Each row comes from the steps of one walk. Every step used is in the known rows, and no mark comes twice. Write the walk behind each row, first mark first.
Known rows
Z > A > G > S > Q > Y: 9; 25; 1; -11; 19; -15; -42; 24; 3; -32; 0; 6; 3; 4; 0; 20; 22; -24; -9; -23; 24; -10; 1
Y > Q: 0; 31; -18; 6; 2; -16; 12; -15; -18; 30; 15; -17; 6; -53; 2; -38; -4; 2; 24; 20; 27; 46; 0
Y > Q > S > Z > A: 18; 6; 0; 9; 1; -6; 26; 6; -16; 31; 4; -41; -15; -27; 4; -51; 14; 15; 13; 44; -46; 12; 12
A > Z: -10; -10; 25; -29; 23; -18; -29; -30; -33; -11; 24; -28; -8; 6; -2; 42; 8; -23; 15; -22; 21; 35; 14
P > G > Y > Q > S > Z > A: 0; -27; -7; 10; -16; 13; 2; 47; 5; -7; -4; 3; -12; -23; -6; -18; 12; 15; -13; 23; -31; 4; -4
Z > A > G > P > T: -9; 12; 5; -21; 10; 37; -50; 7; 7; 9; -25; 1; 37; -18; 27; 15; 20; 12; -30; -18; 17; 2; 1
Q > Y > G: 8; 17; -43; -4; 1; -32; 29; -2; -10; -3; -10; 4; 0; -28; 13; 13; -9; -31; 11; -24; 9; 4; 13
Q > Y > G > S > Z > A: 18; 12; -10; 16; -5; -43; 34; 2; 15; 1; -9; -9; -23; -3; -10; -4; -6; -11; 29; 17; -19; -47; -11
S > Q > Y > G > P > T: -10; -11; -50; 24; 6; 22; 39; 38; 18; -31; -12; -3; 2; 16; 36; 24; -2; -39; -93; -34; -12; -16; -10
Q > S > Z > A > G > Y: -2; -9; 15; -18; 22; 11; -71; 14; -16; -13; -3; 11; -10; 2; 7; 8; 17; 23; 20; -22; -24; -23; 26
Q > S: 5; 0; -8; -30; 14; 9; 21; -33; -25; 2; 12; -10; -11; 8; -5; 6; -1; -18; 2; -23; -5; 11; 30
G > Y: -11; 15; -24; -14; 14; -5; -27; -21; -10; -11; 14; 30; -16; -26; -11; -2; 12; -2; 24; -33; 40; 13; 3
T > P: 13; 0; 3; -6; -9; -4; 30; -53; -5; 24; 11; 13; 6; 17; 3; 13; 7; -8; 23; -6; 34; 17; -2
A > G: -9; 11; 6; -26; 15; 4; -60; -27; -30; 1; 8; -3; 25; -18; 20; 23; -7; -6; 36; -12; 45; 24; 17
Y > Q > S > Z > A > G > P > T: -4; 6; 12; 1; -6; 48; -19; 35; 14; 20; -31; -24; 23; -14; 20; -27; -1; 33; -46; 12; -63; 1; 13
Y > Q > S > Z: 7; -2; -4; 9; 0; 2; 25; -4; -20; 20; 8; -30; -15; -6; -3; -42; -13; 10; 13; 22; -44; 23; 25
T > P > G > S > Z: 0; -55; 29; 11; -30; 0; 35; -38; 28; -8; 11; 14; -1; 75; -25; 41; -30; -7; 18; 17; 22; -27; -25
Y > Q > S > Z > A > G > P: 5; 29; 49; 11; -19; 21; -22; 11; -10; 35; -17; -21; 16; -12; 28; -44; 9; 42; -12; 32; -64; 8; 0
Z > A > G > Y > Q > S: -10; 63; 5; -17; 15; 7; -42; 40; -9; 13; -11; 22; 17; -64; -6; -24; 22; 20; 8; -18; -1; 23; 5
T > P > G > Y > Q > S > Z: -5; -33; 7; 19; -29; 8; 42; 19; 18; 2; -8; 38; -3; 31; -8; 5; -15; 16; -18; 2; -32; 7; -8

Which walk is each row?
-21; 5; -20; 11; -1; 22; 36; -4; 13; 4; -9; -6; 21; -2; 27; 11; -22; -12; -38; -13; 10; -13; -17  Y > G > P > T
-4; 28; 5; 18; 7; -11; -80; 38; -5; 16; -3; 7; 7; -63; 14; -34; 19; 40; 45; 17; 11; 16; -5  S > Z > A > G > Y > Q
11; -52; 38; 15; -26; -9; 33; -24; 27; 8; 2; 6; -1; 55; -19; 34; -8; 1; 18; 38; 16; -36; -35  T > P > G > S > Z > A
11; -41; -2; 8; -18; -3; 51; 5; 33; -37; -2; 38; -2; 75; -19; 63; -7; -46; -44; -21; 32; -11; -25  T > P > G > S > Q > Y
-10; -7; -19; -16; 6; 30; 8; -25; 11; -2; -12; 0; 10; 3; 10; 3; 3; -3; -43; -16; 13; 10; 5  G > P > T
11; -7; 19; 4; 3; -22; -2; -30; 1; 11; 15; -22; -21; 11; -29; -14; 4; 13; 43; 31; 11; -28; -9  G > S > Z > A
-11; 27; 39; 5; 28; -2; -44; 11; -9; -13; 29; -14; 10; 8; -4; 20; 14; -6; 8; 8; 50; -16; -28  Z > A > G > S > Q
4; -53; 19; 2; -10; -7; -3; -6; 8; -13; 11; -20; -9; 24; -14; 22; -7; 1; 22; 39; 20; -30; -19  P > G > S > Z > A
4; 23; -24; 8; -16; -6; 37; -14; 4; 8; -24; 15; 6; -6; 27; 2; -8; -19; -25; -23; -13; -8; -8  Q > Y > G > P
9; 18; 22; -1; 7; -1; -31; 23; -25; 28; -1; -35; 10; -29; 18; -30; 2; 26; 21; 31; -43; 14; 19  Y > Q > S > Z > A > G
-9; -1; -2; -1; -31; 15; 54; 21; 18; 0; -10; 57; 14; 11; -15; 8; -8; -4; -25; -21; 1; 21; -16  T > P > G > Y > Q > S
7; 13; -7; 12; 1; -3; 7; 23; -5; 17; -2; -1; -25; -38; -5; -57; 24; 28; 12; 16; -41; 2; 7  G > Y > Q > S > Z > A
-2; 4; -56; -3; -6; 7; 41; 11; 24; -14; -35; 20; 12; -3; 18; 15; -7; -29; -59; -46; -17; -5; 5  Q > Y > G > P > T
-12; -1; 34; -5; 8; -12; -59; -30; -3; -10; 18; -9; 2; 27; -18; 14; -33; 12; 52; -2; 22; -15; 5  A > G > S > Z
-6; 7; -15; 12; 2; -2; 7; 11; -8; 6; 8; 6; -26; -17; -16; -47; -5; 15; 11; -2; -41; 14; 17  G > Y > Q > S > Z
0; -45; -21; -8; 1; -4; 18; 18; 11; -63; 11; 11; -10; 47; -23; 49; -13; -50; -45; -24; 33; -6; -8  P > G > S > Q > Y
-1; -12; 11; 3; 6; -15; 0; -46; -1; -2; 20; -17; -24; 27; -32; -3; -24; 3; 38; 10; 14; -17; 1  G > S > Z
